Each row was made from one path, in order. Every step used is in the known rows, and no mark comes twice. Write each row's path.
Known rows
koduf-fizesa: [ 11   4   2   4  -3  -1 -15 -18  33   1 -12  -2   3  18  -4  -4   2  -5
 -14  -1  51  -1   2  17   4  -1   0  -1   4  24   5  15  -2   4  -8  -6
 -12  10   3  -6   5   4]
nomun-merudon: [ 14   0  -1   1   1   9   1  -8   7  -1  -3 -11   3   2  -4 -19   1 -12
  -7   4   2   4  -3   6  17   4  -1   9   3  -7  -4   9  -3   1 -10  -1
  -7  15 -44   3  -8  -1]
dodug-vikuf-merudon: [-61  -8   9   4 -13  11   1  -5  -1 -10  16   5   0  -8   8  -1   3  -3
 -19   8   2   9   1   7 -14  -7   8  -2   4  28  -5   1   0   7   5  -2
  11  -5  11   5   6  18]
fizesa-fesud: [  9   2   8   4  -6  -2 -10   0  14 -23 -11   5  -7   7  -1  -7 -13  -7
 -24 -20 -17   1  19  -1   2   4  10   1   0  13  -2   4  -1   5  -8 -11
  -4  -9  -9  -5   2  -7]
vikuf-dodug-nomun: [-10   3   5   1  -8 -16  -4  -3   9  -6  21  22   2 -23   7  18  -6   5
   1   0   8  -7  -5 -10   7  -3  10 -28   4  -4   5   7  -5  -1  22  -4
   6 -15  -8   6   7  -9]
vikuf-dodug-nomun-mugi-dolapep: [-11  -4   5  -4  12 -18   1  -8   9  -3  33  27  -3 -18   1  36  -4  19
  10   4   7  -9 -15 -17   6  -2   8 -43   3 -17   4  -5  -7   0  26 -17
  12  -1 -22   4   1 -16]
nomun-merudon-kinod-kilan: [ 17   7  -4   0  10  20   5  10 -22 -11   5  -9   1   8  -4 -22  27  -7
   0   4   7   3  -9   5   8   8  -5   3   3 -13  -6   7   2  17  -5  -1
   1  10 -30   3 -17   0]
dodug-kinod: [ 19   1   0   1  -4 -10  -1  -5  -2  -3  16  -4   0 -17   5  -8   0  -5
  -3   0  -1   2  -4   7   5  -9  -3 -39   2  16   2  -4 -11 -47   8  -4
   2   0 -12   2  -8  -1]
rovol-vikuf: [ -2 -17 -13   2  -6  -2  14   0   6   3  -3  -5   5  -2   2  -5   0 -10
 -16  -5  -3   9   1 -29   3  -2  -2   2  -3  17   1   7   4   2  -8  -5
  -6  10   6   3   9   8]
zipu-dolapep: [ 16   6   3  -7  -6  -9  -2 -11   9  -4  -3 -22   3 -11   2  10   1 -10
  -4   2  -6   8  32 -15   7   2   3 -38 -11  18   7 -17   3  14 -15 -26
 -14  -4  -9   1 -30   6]
nomun-koduf-fizesa: [ 14  10  -3   0  17  -2 -25 -16  28   4  -9  -6   5   5  -9 -23   0   1
   9   2  37   0  -4  26   7  10  -2   7   9   2  -2  22   1   3  -6  14
 -11  22   6 -17  15  -3]
rovol-vikuf-merudon-nomun-mugi-metar-fizesa: [-20 -30  -7   5   2  22  24   9 -14   0  15   6  -1   3   6  -5  -5  -2
 -19   2   1   9 -16 -37 -23   5   2  -3  -6   3  -6  -4   1   7  -8   5
  11  35  34   7  -3   9]
mugi-momigag: [ 14  -1  12  10  -2  -8   8   4  -2   2  -5   4   0  -8  11  -4  -2  -5
   1   4 -10   0  16   0   7  -5 -21  32   2  12   6  -4   0  -1  -6 -17
  -4   0  -8   1  -6   3]
nomun-dodug-kinod-kilan: [ 23   4  -6  -6   8 -14   0   6 -37   0   0  -7  -2  -5  -4 -22   1   8
  13  11   9 -12 -10   4   5  13  -8 -22   6  -6   0 -20   0 -52  14  19
   3  12   0   4  -7  -9]
sagiko-nomun-dodug-vikuf-rovol: [-32  28 -24  -5  -7  -6  -2  -1  -6   2 -29  -8  -3   0  -6  16  -8   1
   4  -4   0   1   7   1   4   1  14  36  -1 -45   6  -4   0   2   9   5
   0  -4  10  10  10  14]
koduf-nomun-merudon-kinod-kilan: [ 14   9   1  -6   9  17 -20  13 -17  -1   3   1   3  27 -10  -6  21  -1
  17   3 -14   2   8  14   6  -9 -23  -2  -3   5  -2   4   3   9  -1   5
  -1 -30 -14 -13 -10   2]
sagiko-nomun-dodug: [ 16  -1 -15  -3  -9  -6  -3  -6  -7  -2 -42 -15  -2   4 -10  15  -5  -5
   5  -8   0  -5   8   3   6   5   8  38  -5 -44   7   0   1  -2  -6   4
  -4  -1  -1   7   6   5]
vikuf-dodug-kinod: [ -4   3   5   1  -7 -17   3  -1   8  -5  22  21   1 -13   3  -7  -4   6
  -2   0   9  -3  -1  -8   7  -1  11 -31   4  17   5  12 -13 -35  21  -2
  14  -9  -8   5  -3   5]
dolapep-zipu: [ 15   4   5   3   3 -14   4  -6  14  -3 -22  -7   3  -1   4 -34  -3  -1
 -10 -33  -1  18  63  13  -4  -5  -1  12   6  16  -4  18   4   7 -11  -6
  -9  -9 -12  -2  -8  -5]
vikuf-merudon: [ -6 -11   7   9 -16  21   3  -4  -1 -10  -4   1   4  -3   0  -4   6 -14
 -16   9   8   8   3  -9 -19  -1   5   1   2  30  -2   9  -2   3 -13  -1
   8 -10  16   3   2  13]
vikuf-dodug-nomun-koduf: [-10   6   2  -1   6 -16 -11  -3   9  -3  22  20   3 -29   3   5  -6  11
  16   2   6  -6 -10  -3   9   4  10 -24   8 -18   2  11  -3  -1  24   9
   5  -5  -6  -2  14 -14]
sagiko-nomun-merudon-kinod-kilan: [ 16   4 -16  -2  -1  19   5   7 -23 -11 -20 -14  -4   8 -12  15  20  -9
   7  -5   1   5   1   5  10  -2   4  35  -6 -50   2  14  -1  11  -3 -10
   3  -3 -26   6  -8   8]
kinod-kilan: [ 17   6  -2   0   8  -3   5  11 -42  -4   3  -5   0   7  -6  -1   9  -2
  -6  10   9  -1  -1   4   6   4  -9   8   2  11  -1   4   8 -18  -1  -2
  -1  -7 -13  -4   5   0]
koduf-nomun: [ 12   5   6  -2  -3  -2 -25   0   4   5  -4   2   5  19  -5   7   1  -4
   5  -3 -20   2  18  15   3 -16 -17  -3  -6  27   4   5   2  -2  -8   1
  -9 -40   0 -15   7   4]
metar-fizesa-fesud: [  8  13  13   7  -3  -1   9  14 -14 -17 -20   4  -8   5   8  18 -11  -7
 -25 -18 -14  -2  14  13   5   3   8  -3  -1  14   5   0   2   5 -10   9
  -6  -2  -4  -3   1  -5]
sagiko-nomun-dodug-vikuf-merudon: [-32  -5 -11  -2 -15   5  -1  -6 -11  -7 -28  -6  -4  -1  -6  17  -3   0
   3   0   1  -1   6   4  -7   1  13  35  -3 -36   4  -5   0   1   5   6
   8  -3  14  10   7  16]
rovol-vikuf-merudon: [-18 -28  -9   5 -15  18  17   1   0  -4  -2   2   5  -2   3  -4   4 -12
 -17   4   3  13   1 -41 -17   0   1   3  -3  28  -1   9   1   3  -9  -1
   7   4  27   5   8  16]
kilan-kinod: [ 19  -3 -14   2 -16   0  24  -9  12 -19 -12 -13   8  30   5   0  -6  -3
   7  -1  -9  -1  -9  12   5  -1   4  23   0  11   2  12   2 -13 -16  -7
  -6 -15 -22  -7  -1   3]
mugi-nomun-koduf-fizesa-fesud: [ 11   1  12  -7  17  -4 -29 -10  30  -5  -8   9  -7   5   5  29  -8   6
  22  -1  22  -1  -4  24   5  -4  -2  21   1  19   0  10   2   1  -1  -9
  -6   5  10 -16   6 -22]
metar-mugi-momigag: [ 14  25  11  10  -1 -11  28  14   0   2   1  -5  -4  -9  13   9   2  -6
  -3   1  -9  -1  24  -1   7  -6 -15  45   1  17   5  -4   3  -4 -12   2
   0  -3  -1   0  -7   2]
koduf-nomun-sagiko: [ 11   5   3  -5 -21   1 -24   0  -1   9   4   2   3  22  -8  -5  -1  -2
  17   0 -13   5  13  13   1  -2 -20   0  -4  12   0  14   6  -3  -5  -5
  -8 -27   0 -11  15   0]
metar-fizesa-koduf-nomun: [ 10  15  14   5  -3   2  19  17  -2  22 -18  -2   1  10   3  26   1  -3
   0  -1 -19  -4  11   9   6 -10 -11  -8  -5  38   5  -2   2   4 -10  14
 -11 -27   4 -12   5   4]
dodug-nomun: [ 10   1   1   0  -5 -10  -7  -7   1  -4  15  -3   1 -28  10  24  -1  -4
   1   0  -3  -1  -9   7   5 -13  -3 -36   3 -11   1  -9  -1  -4   9  -7
  -7  -6 -11   4   5 -19]
sagiko-nomun-mugi: [ 14  -4 -16  -2   8  -1  -1 -15  -2  -1 -32 -15  -4   4  -9  15   2   0
   1 -10 -10   2   2   5   7  -8   8  16  -6 -44   5   8  -3  -2  -7 -21
  -2   1 -29   5   4   5]
vikuf-merudon-nomun: [ -7  -8   9   6 -16  26   6  -6  -1  -9   0   3   3  -1   7  13  -7 -14
 -21   2   8   9  -8  -8 -29   3   9 -12  -4  11  -8   1  -1  10 -16   0
   8  13  30   6  -4   9]
nomun-dodug-kinod: [ 21   2  -3  -4  -1 -15  -5  -6  -6   1  -5  -8   0 -10   1 -24  -4   2
   7   2   4 -10  -7   5   3  10  -2 -28   5  -4   1 -19  -5 -39   8  18
   1  15   2   6  -8  -6]
merudon-kinod: [ 15   5   3   6  -3   6  -2   3   5 -11   0  -8   1  -1   5 -10  28 -12
 -15 -13   0   4   0   8  -8  -3   5 -14  -1  11   0   6   0  37 -13  -7
  -2  -4   9   3  -9   6]

Which path is each row?
[ 11   5   6  -2  -3  -4   0   4  26  28 -20  -6   5  16 -10  -8  -2   2
  16   2 -21  -9  12  -7   2  -1 -13  -3  -3  30  -2 -11   2   2  -4   9
 -12 -30   9 -14   3   3]
fizesa-koduf-nomun-dodug
[-17 -24 -10   1 -12  19  17   0  -3  -2  -7   2   5   0   6   1  -9  -7
 -14   1   5   7 -11 -42 -25  11   4  -6  -5   3  -7  -8   4   8  -8  11
   7  31  47   8   1   9]
rovol-vikuf-merudon-nomun-dodug
[-22 -17 -12  -1  -8 -11  11   3   8  -1  18  19   4 -19   7  13  -5   4
  -2  -3   2   1  -7 -42   4  -4   5 -20   0   1   4   6  -1   0  19  -4
   6   1   8   7  11  -2]
rovol-vikuf-dodug-nomun
[-10  -9   2   0  10 -17  -7  -3   8  -3  39  23  -1 -19  -1 -14  -2  18
   4   3   6  -9 -12 -11   6  -1   9 -23   7 -18   3   3  -7  -4  26 -10
  11  -3 -20   7   1 -14]
vikuf-dodug-nomun-mugi-metar
[ 14 -18  -2   2  23  -7  -9  -7   4   3  23  -8  -3   6 -11 -53   6   8
  -9   3  -3  -1  -7   4   4   3   0   8   4  -5  -2   1  -2  -4  -6 -15
   0  14 -28   1  -4  -5]
nomun-mugi-metar
[ 15   2 -15   0  -8  18   1  -1   1 -10 -24 -14  -2   3  -8  13  16 -13
   3 -12  -3   7   4   5   9  -5   8  32  -7 -48   3  16  -6  21  -9 -12
  -1   0 -24   8  -8  10]
sagiko-nomun-merudon-kinod
[-62  44 -12   0  -1  -7  -1   2   6   2  15   2   0  -7   6  -4  -5  -2
 -17   2   1  12   3   4   2  -8  11  -2   7  14  -2   2   0   9  10  -3
  -1  -8   6   5  10  16]
dodug-vikuf-rovol
[ 12   6  -4  -3  11 -10 -17  -7   1  -1  17  -5   3 -35   5   8  -1   2
  19   2  -4  -2 -15  15   7  -3  -5 -30   7 -27  -2  -3   0  -5  12   9
  -9   6  -7  -6  14 -24]
dodug-nomun-koduf
[ 14  -1 -15  -2  -9  12   2  -8   1  -4 -28 -15  -1   3 -11  17   0 -13
   2  -5  -3   6   7   4  17  -5   6  42  -6 -45   3  16  -5  -1  -8 -10
  -4   2 -39   7  -1   7]
sagiko-nomun-merudon
[ 12  -9 -11   2   9   0  15   3  -3  12 -13 -13  -7   6 -14   1   3   6
   2  -5 -11  -2   2  -1   7  -5   6  38  -6 -34   5   4  -4  -2  -5 -14
  -1   0 -20   3   2   6]
sagiko-nomun-mugi-metar-fizesa-koduf
[ 14   6   2  -3  -1  -4  -1  -9   1   3 -13  -8   2   3   6   3 -18  -3
 -10  -9   4  -6 -14   5  -9  18   7 -14  -3 -24  -8 -17   6   9 -12  13
  -7  38  19   7  -8  -8]
merudon-nomun-dodug
[-34  -1   6  -5  -4   2 -26  -1  -6   3  -6   8   4  18  -4  -5  -2   7
  13   7 -15  -4  12  14 -10  -6 -12  -2  -1  18  -1 -14   4  -1   7  20
   3 -30  25  -8   6  10]
koduf-nomun-dodug-vikuf-merudon
[ 17   9   0   3   7   8   4  16 -33 -14   7  -6  -2   7   0  -7  33  -5
  -7  -3   7   2  -4   7  -7   2  -4  -8   1   8  -1   4   7  22  -5  -5
   4  -9   8  -1  -8   3]
merudon-kinod-kilan
[ -6  -8   6   3 -13  21   4  -6  -5  -7 -10   1   3   2   5   3 -10  -8
 -13   5  11   2 -10  -9 -30  15   9 -11  -2  -2  -9 -12   1   9 -13  14
   8  23  39   7  -7   3]
vikuf-merudon-nomun-dodug
[ 10  -2   7   1  18   2  17   1   4  16  15  -7  -4   5   3 -10 -11   7
 -14  -7  -7  -3 -19   1  -7   8   4 -14  -4 -15 -10 -12   1   9 -11  -4
  -4  39  -1   2 -13  -9]
merudon-nomun-mugi-metar-fizesa-koduf
[ 14 -15 -16   0   9  -2  -5  -7  -3  -1  -6 -12  -7   6 -16 -10   3   4
   0  -6  -6   2   3   3   7  -6   7  41  -6 -44   5   9  -5  -5  -5 -22
   1   1 -25   4   2   4]
sagiko-nomun-mugi-metar
[-21   0 -13  -5  -9  -9  -4  -7  -6  -3 -29 -11  -4   0  -6  16  -6   2
   4  -8  -4  -3   6  12   6   1  11  36  -4 -43   5  -5   2   1   5   4
   0   2   0   9   8  10]
sagiko-nomun-dodug-vikuf
[-29 -11  14   5  -4   5  10  25  -8  15  27   7  -3  11  -6 -26   2   8
   0  14  -4  -6   6   2 -10   2  -8  32   1  31   0 -13   0   2   4  23
   6 -14  27  -6   0   9]
mugi-metar-fizesa-koduf-nomun-dodug-vikuf-merudon
[ 14  -5   4   5  24  -8   4  -8  -1   5  -9  -2  -2  -2   6 -21   1   9
   5   3 -15  -2   3   1   6  -3 -16   3   5  -8   2  -7  -1  -2  -5 -23
  -2  15 -29   1 -10  -5]
nomun-mugi-momigag
[-15 -24 -12  -1 -12  17  18   0  -6  -3   3   3   2  -7   8   0  -9  -5
  -7   2   4   7 -15 -41 -25   7   2 -26  -4   3  -7 -13  -2 -17   2  12
  11  31  46  10  -5   7]
rovol-vikuf-merudon-nomun-dodug-kinod
[ 13   1  10  -7  17  -5 -24 -12  25   6  -5   2  -2   1   6  30   0   5
  27   8  31   0 -12  28   6  -7  -6  21   0  20   2  13   3  -1  -3  -6
  -7   8   9 -14   7 -17]
mugi-nomun-koduf-fizesa
[-32 -12  14  -7  -2  -3  -8  -5  -2  -2  -2   6  -5  -5  16  33  -2   8
  15  14   7  -3 -11  11  -9  -6   2  17   0  22   0 -18   5   1   7  -2
   8  -1  21   6  -3  -7]
mugi-nomun-dodug-vikuf-merudon
[ 10   5   6  -3 -21   3   3   5  26  29  -2  -4   4  16 -10  -7   0  -1
  17   3 -18   2  11  -7   1  -2 -16  -1  -3  30  -4   7   4   2  -6 -10
 -11 -29   2 -13  12   2]
fizesa-koduf-nomun-sagiko
[-24   7   3  -5   0  -7  -2 -10   1   1   0  -4  -1  -1  11   5 -20   4
 -12  -9   1  -5 -15  13  -9  14   9 -16  -2 -23 -10 -23   7  13  -1  13
  -3  39  20   8  -6  -3]
merudon-nomun-dodug-vikuf
[ -3  -5   4   7  -7  30   7  14 -31 -20   5   3   0   4   0  -5  31 -10
 -10  10  13   8  -2  -8 -29   3   1  -5   2  23  -4   7   2  19  -7  -1
  16 -15  29   2  -6  14]
vikuf-merudon-kinod-kilan
[  9  13  11   2  11   1  17  11  -2  24 -21  -4   0  12   2  18   2   4
   5  -1 -23  -6   5   8   6 -10 -11 -19  -3  27   3  -5   1   3  -9   9
 -10 -18  -6 -12   2   0]
metar-fizesa-koduf-nomun-mugi
[ 15  -1  10  -7  16  -8 -16  -5   7   4   0  -1  -2 -12  10  30  -1   2
  25   7   0   3 -12  21   6  -7  -6  22  -1  14   0   6   4  -3  -5  -6
  -5   0   0  -9   7 -18]
mugi-nomun-koduf
[ 11  -4   6  -2  21  -3 -21   6 -10   9  13   4  -1  25  -9 -18   5  11
   9   1 -22  -3   7  19   4 -12 -19   1  -4  10   4  -2   0  -6  -3   3
  -4 -23 -10 -14   0  -2]
koduf-nomun-mugi-metar-fizesa
[ 10   5   6  -2  -3  10   4   3  32  26  -8  -6   6  15 -11  -6   1  -3
  14   4 -22  -1  10  -6  11  -9 -15   1  -4  30  -5   0  -1   2  -6  -3
 -12 -29 -20 -14  -2   4]
fizesa-koduf-nomun-merudon
[-29  23   1   3   4  -6   9  30  -5  23  27   6  -4  12  -6 -27  -3   9
   1  10  -6  -4   7   0   1   2  -6  32   2  22   2 -14   0   2   8  22
  -3 -16  24  -6   3   7]
mugi-metar-fizesa-koduf-nomun-dodug-vikuf-rovol
[-24 -21  -9   0   8 -11  12  14  -1  -9  28  27  -6 -11   4  -5 -11  16
  -5  -9  -7  -4  -6 -42   4   2   7 -15   2 -10   3  -2  -2  -1  25  -1
  11   9   4   4   6 -11]
rovol-vikuf-dodug-nomun-mugi-metar-fizesa-fesud
[ -9   6   0  -2   4  -1   2   9 -14 -12  29  22   0 -17   3   8  13   9
  12   5  14  -7 -14 -11   9   3   5 -26   6 -22   0   6  -3   7  28   0
  13  -7 -21   7  -5 -11]
vikuf-dodug-nomun-merudon-kinod-kilan
[-10   3   3  -1  -4  -6  -2  -3  10  -5  23  20   2 -21   4   8  -5   5
   6   5  10  -5  -9 -10  15   0   9 -22   6 -18   2   7  -7  -1  23  -1
   7  -3 -29   8   0 -11]
vikuf-dodug-nomun-merudon
[ 11  -5   9   5   1  -5   8  25  -4  20  16   0  -2  14  -9 -27   0   5
   2   8  -6  -9   7   4   3   6 -11  34  -2  24   3 -11   2  -2  -4  20
  -6 -12  14  -9  -1   0]
mugi-metar-fizesa-koduf-nomun-dodug
[-11   8   1  -1   7 -13 -19  -9  23  -1  19  24   4 -19   1   6  -6  13
  16   3  33  -9 -10   3   8   4   8 -24   9 -13   3  15  -4   0  26   8
   3   1   2  -5  15 -13]
vikuf-dodug-nomun-koduf-fizesa
[ 12   2   2  -3  16   1   0 -17   5   3  -3  -9   1   3   6   3 -13   2
 -15 -12  -7   1 -19   7  -7   5   7 -35  -4 -25 -10  -8   2   9 -14 -11
  -5  39  -9   4 -10  -9]
merudon-nomun-mugi
[ -1  -5   3  -1  -6  20   8   2 -32  -9   5   4   0  -2   3   3  -6  -1
  -2  12  14  -1 -16  -9 -29  14   2 -27   0  -4 -10 -18   0 -27   3  17
  16  22  37   7 -11   1]
vikuf-merudon-nomun-dodug-kinod-kilan
[-31   2   1  -3   1 -15  -7  -7  -2   1  -6  -6   1  -2   3 -21  -5   6
  -5   1   2  -8  -3  14   3  11   6   2   6  -4  -2 -17   6   3   6  16
  -2  15   4   6   2   2]
nomun-dodug-vikuf
